In the rows, 128 means zero.
Known rows, with every step that occurs:
tofuvo tuzi: [115 128 134 145 160 141 123 140 118 129 119 158 137 133 137 137 153 114
 140 151 152 100 138 122 156 157 145 104 148 136 125 124 157]
lona taruvo gimi tuzi: [120 185  91 137 120  92  91 131  80 153  95 142 147 137 132 134 162 123
 118 165 131 124 145 112 117 143 109 157 125 102 108  95 103]
gimi pokon: [ 94 125 146 115 118 131 148 112 129 106 113  85 130 137 120 160 127 156
 123 114 115 150 153 143 159  94 117 119 154 138 127 131 125]
lona taruvo gimi pokon: [ 93 171 109  94 117 106 123 115 121 115  95  89 136 133 121 176 142 170
  90 145 106 157 155 148 149  81  99 151 140 117 152 102 101]
veduta taruvo gimi pokon tofuvo tuzi: [ 52 115 144 107 153 177  88 130  88  60  91 137 170 143 121 191 118 146
 156 120 143 145 210 145 205 125 150  93 185 198 134 101 143]
tuzi pufa: [130 121 106 131 130 102 126 157 113 141 155 170 141 121 163 138 113 129
 124 107 114 124 123 125 117 129 100 136 104 115 116 127 128]
veduta taruvo: [108 116 132 117 128 130 104 123  99 107 118 133 143 140 128 137 109 115
 134  89 150 131 152 114 132 148 127 138 140 157 126 129 114]
pufa taruvo gimi: [143 166  91 131 110 108 112 141 111 130 124 121 138 104 116 128 153 133
 141 129 122 134 137 134 138 117  92 163  94 107 146  95 116]
dobu pokon tofuvo tuzi: [ 90  86 131 161 159 157 108 157 126  74  96 194 147 128 158 169  86 128
 162 206 142 152 214  73 191 152 166  64 170 195 115 111 156]
taruvo gimi: [142 144 115 103 134 127 115 130 116 118 145 122 132 122 121 134 147 127
 117 129 122 120 122 161 114 106 122 142 104 120 144 109 118]
pufa tuzi lona: [147 114  87 139 102  75 106 108 115 163 154 129 165 132 147 116 118 137
 133  97 119 128 132 135 122 113 102 156  90 102 131 125 130]
taruvo gimi tuzi lona: [138 157  82 116 121  80  85 134  77 168 148 148 167 127 160 130 150 102
 136 128 125  97 157 146 106 130 112 144  79  97  96 112 119]
pufa tuzi tofuvo pokon: [121 132 141 128  54 109 151  73  92  90 156  45 114 139  81 148 110 192
 150  93 104 123 123 127 164  97 114 140 128 130 129 105 103]
tuzi gimi taruvo veduta: [119 155  85 143 124 113  80 146 116 159 149 115 149 152 127 106 145 141
 177 132 134  73 121 118  92 140  96 166 115  71  91 148 101]
veduta taruvo gimi pokon tofuvo: [ 67 113 148  93 121 159  90 117 100  60 107 107 160 137 111 183  95 156
 140  95 112 168 192 150 171 102 134 116 165 192 135 110 119]
pufa tuzi lona taruvo veduta: [142 166  61 138 101  20  58 124 122 187 116 126 177 176 150 111 121 147
 145 119 106 148 159  78 107 129  53 203 106  65 105 146 103]
lona taruvo gimi: [131 175  95 116 125  98 101 131 114 140 108 136 132 122 121 146 144 141
 102 162 116 142 129 134 119 117 104 166 119 110 152  94 106]
pufa taruvo: [127 153 104 158 112 109 128 137 121 142 108 119 133 117 118 122 129 139
 149 127 126 144 142  88 147 139  93 160 118 116 129 106 128]
tuzi veduta taruvo gimi: [120 127  93 103 148 121  62 115  97 112 114 146 149 140 149 124 137 114
 146  80 124 118 146 140 128 118 107 175 115 147 115 137  91]
gimi tuzi: [120 138 126 145 125 120 117 124  91 143 112 144 141 136 135 116 141 108
 152 127 139 115 144 106 138 152 134 124 133 113  86 126 128]
pufa tuzi gimi taruvo: [129 122  81 172  98 122 121 106  93 159 152 105 150 124 116 108 146 155
 168 102 142  92  89 138 111 135 114 169 110  87 129 107 115]
veduta taruvo gimi tuzi: [109 139 119 116 125 116  82 126  49 113 112 135 160 146 127 131 137  90
 151  95 160 105 159 132 130 157 124 152 130 143  97 106 104]
taruvo veduta: [125 144 124 117 128 107  80 140 139 126 129 124 142 168 129 116 130 117
 150 122 123 126 146 103 117 128 101 149 131 103  97 157 111]
lona taruvo gimi pokon tofuvo: [ 73 158 121 111 114 128 106 122 126  94  86 113 147 126 127 196 115 191
 113 165  88 192 177 128 163  83 109 121 160 152 153  94 116]
pokon tofuvo tuzi: [ 93 115 135 151 159 166 111 148 121 111  99 176 146 139 137 146 125 133
 164 173 135 130 166  98 179 160 157  77 173 166 120 118 176]
lona taruvo: [114 159 106 137 124  95 118 125 121 143  94 134 130 130 133 140 133 150
 110 153 120 153 137  93 126 139 109 148 138 115 138 119 116]
veduta taruvo gimi tuzi tofuvo: [108 149 139 112  99 114  88  96  26 103 132 108 140 144  99 140 159 104
 154  92 150  83 143 150 150 148 138 159 129 129 113 101  90]
gimi taruvo veduta: [124 151  85 146 128  96  73 142 127 170 134 142 151 148 125  78 128 114
 172 133 142 108 143 103 106 153  94 153 115 103  62 161 130]
pokon tofuvo tuzi gimi taruvo: [ 83 124  98 170 150 173  98 150  93 139 128 172 151 117 136 141 138 159
 189 185 144  78 147 109 155 170 154  96 156 127 110 101 169]

Rows:
[135 114  81 124 121 109  66  87  83 117 111 127 163 154 139 113 141 126
 161  49 124 133 129 138 132 119  96 201 111 138 126 128  89]
pufa tuzi veduta taruvo gimi
[120 133 109 141 130  90 115 157  82 155 141 177 156 129 169 128 130 113
 141 103 127 111 141  99 120 152 106 137 114 107  81 120 123]
gimi tuzi pufa
[106 200 117 129  53  91 121 107  52  99 136  66 124 114  89 147 150 174
 174 121 107 101 165 109 179 114  88 150 116 111  98  75  93]
pufa taruvo gimi tuzi tofuvo pokon
[130 128 144 147  75 106 138  80  91 121 147  77 123 143  93 121 151 149
 148 101 117 113  99 146 151 120 131 162 125 112 151 110 120]
pufa tuzi tofuvo
[ 66 114 123  96 135 154  62 107 102  75  86 126 161 141 146 177 107 163
 160  88  94 165 196 131 175  89 110 133 162 190 115 133 104]
tuzi veduta taruvo gimi pokon tofuvo
[119 176 102 127 124  73  81 150 139 149  91 129 141 173 128 124 136 142
 133 149 116 141 155  73 115 140  81 176 144  92 101 152 103]
lona taruvo veduta
[ 94 158 145  92  75 114  95  89  27  69 146  73 133 139  94 166 126 150
 155  88 135  87 176 137 167 133 123 134 138 152  91  96  81]
veduta taruvo gimi tuzi tofuvo pokon
[ 95 122 102 155 144 118  72 110  65 134  80 167 156 162 157 105 139  96
 176  71 142 110 164  76 141 167 114 157 146 139  53 158 104]
gimi tuzi veduta taruvo
[100 111 100 116 114 116  83  70  89 103 101  86 157 158 134 142 141 152
 150  34 110 151 151 157 163  78  90 188 132 149 127 134  87]
pufa tuzi veduta taruvo gimi pokon
[117 138 101 157 138 113  96 111  98 153  89 159 144 149 165  99 151 113
 161 111 118 105 140  81 139 149 113 145 132 115  62 153 120]
gimi tuzi veduta
[136 179  61 105 128  59  79 141 113 168 130 145 155 121 157 150 134 143
  96 163 111 129 153 141 102 107  87 163  85  95 147 101 114]
tuzi lona taruvo gimi
[ 62 158 117 125 140 145  99 136 114 100  67 137 156 139 126 197 143 180
 127 192 113 161 195 120 195 114 124  99 183 155 146  86 145]
lona taruvo gimi pokon tofuvo tuzi
[123 132 116 100 129 127  86 126  89 100 130 125 150 130 122 142 127 111
 122  96 143 120 147 158 125 130 123 154 117 150 142 112 104]
veduta taruvo gimi
[ 81 118 142 144 152 185 107 149 109 100 112 157 144 139 134 179 143 159
 163 169 129  91 150 110 168 141 160  92 174 135 141 104 153]
pokon tofuvo tuzi gimi
[102 201 115 111  69  86 112  96  53 109 123  81 112 128 100 165 142 182
 128 156 106 106 155 114 162 117  99 141 128 115 103  81  79]
lona taruvo gimi tuzi tofuvo pokon
[108 148 151 104  80 121 146 100 103  88 155  64  98 125  90 161 111 187
 147 123 104 108 142 132 166 103 117 110 134 133 120 119 103]
tuzi tofuvo pokon
[ 74 125 142 113 146 175 114 132 117  87 104 132 149 135 124 183 134 160
 147 163 119 143 188 156 198  99 153  76 171 170 135  97 162]
taruvo gimi pokon tofuvo tuzi
[121 173  79 166 111  53  75 176  88 168 116 164 173 153 158 105 139 115
 187  95 124 123 181  48 128 163  52 186 111  75  44 140 105]
gimi tuzi pufa taruvo veduta
[133 152  89 133 144 114  74 118  89 150 107 158 150 143 159  99 174 110
 158 119 117 101 135 122 126 131 110 160 109 113  80 133 107]
taruvo gimi tuzi veduta
[ 88 142  94 114 103 113 107 159 113 111 125 135 168 109 147 187 103 187
 155 115  83 177 187 122 173  86  75 142 123 144 135  91 124]
tuzi pufa taruvo gimi pokon tofuvo
[132 164  80 141 110  62  81 180 123 155 127 153 159 146 155 119 124 135
 166  97 112 135 161  70 121 136  49 193 102  82  91 145 105]
tuzi pufa taruvo veduta
[ 74 118 121 107 151 148 110 163 108  95 129 171 167 128 161 197 123 157
 143 137 107 139 185 150 183  97 126  84 149 162 126  94 157]
taruvo gimi pokon tofuvo tuzi pufa
[ 71 104 118 148 179 160  58 129  96  97  75 196 163 158 163 135 113 125
 185 119 136 126 197  68 190 174 143 108 179 190  87 145 152]
pokon tofuvo tuzi veduta taruvo
[132 138  76 165  97  93  80 117 101 160 148 103 163 162 116  91 148 150
 190 101 133  88 107 117 104 136  93 195 114  64  99 138 102]
pufa tuzi gimi taruvo veduta
[ 39  96 136 137 167 170  75 117 107  83  61 156 160 166 155 168 111 155
 183 107 124 148 218  86 220 139 133 103 207 199  87 146 145]
gimi pokon tofuvo tuzi veduta taruvo
[121 163  76 126 123  55  97 140 118 175 118 149 149 132 161 136 113 145
 110 159 114 139 160 104 108 133  88 157 107  96 129 123 126]
tuzi lona taruvo
[115 156  83 171 105  73 118 164  77 163 114 165 163 119 160 119 136 120
 165  98 131 123 160  64 143 167  75 161 107  97  83 109 119]
gimi tuzi pufa taruvo
[110 159  93 156 153 124  71 158  99 162 134 144 153 160 131 111 171 127
 192 160 159  48 135 106 126 162 119 145 143  76  87 142 136]
tofuvo tuzi gimi taruvo veduta
[ 98 161 154 125  70 111 140  96  64  99 136  78 110 134  98 148 126 165
 160 121 116  93 157 107 173 129 128 106 141 128  80 115 104]
gimi tuzi tofuvo pokon
[ 61  71 106 160 176 155  59 146 105  62  71 211 158 143 187 155  81 116
 190 154 142 151 231  48 206 166 142  97 176 218  83 139 137]
dobu pokon tofuvo tuzi veduta taruvo
[113 128  97 110 130  93  70 150  44 127 141 176 177 138 163 142 127  92
 138  69 147 102 158 131 119 156 102 161 102 134  86 110 102]
veduta taruvo gimi tuzi pufa
[ 81 111 101 125 182 159  44 136  84  91  87 198 167 147 165 143 132 126
 179 128 126 123 182 109 181 154 135 124 159 183 103 122 142]
pokon tofuvo tuzi veduta taruvo gimi
[ 87 147  85 152 153  99  77 152 111 159  94 203 172 140 169 158 108 157
 140 203 124 138 199  72 155 158 122 100 150 129 120 110 165]
pokon tofuvo tuzi lona taruvo
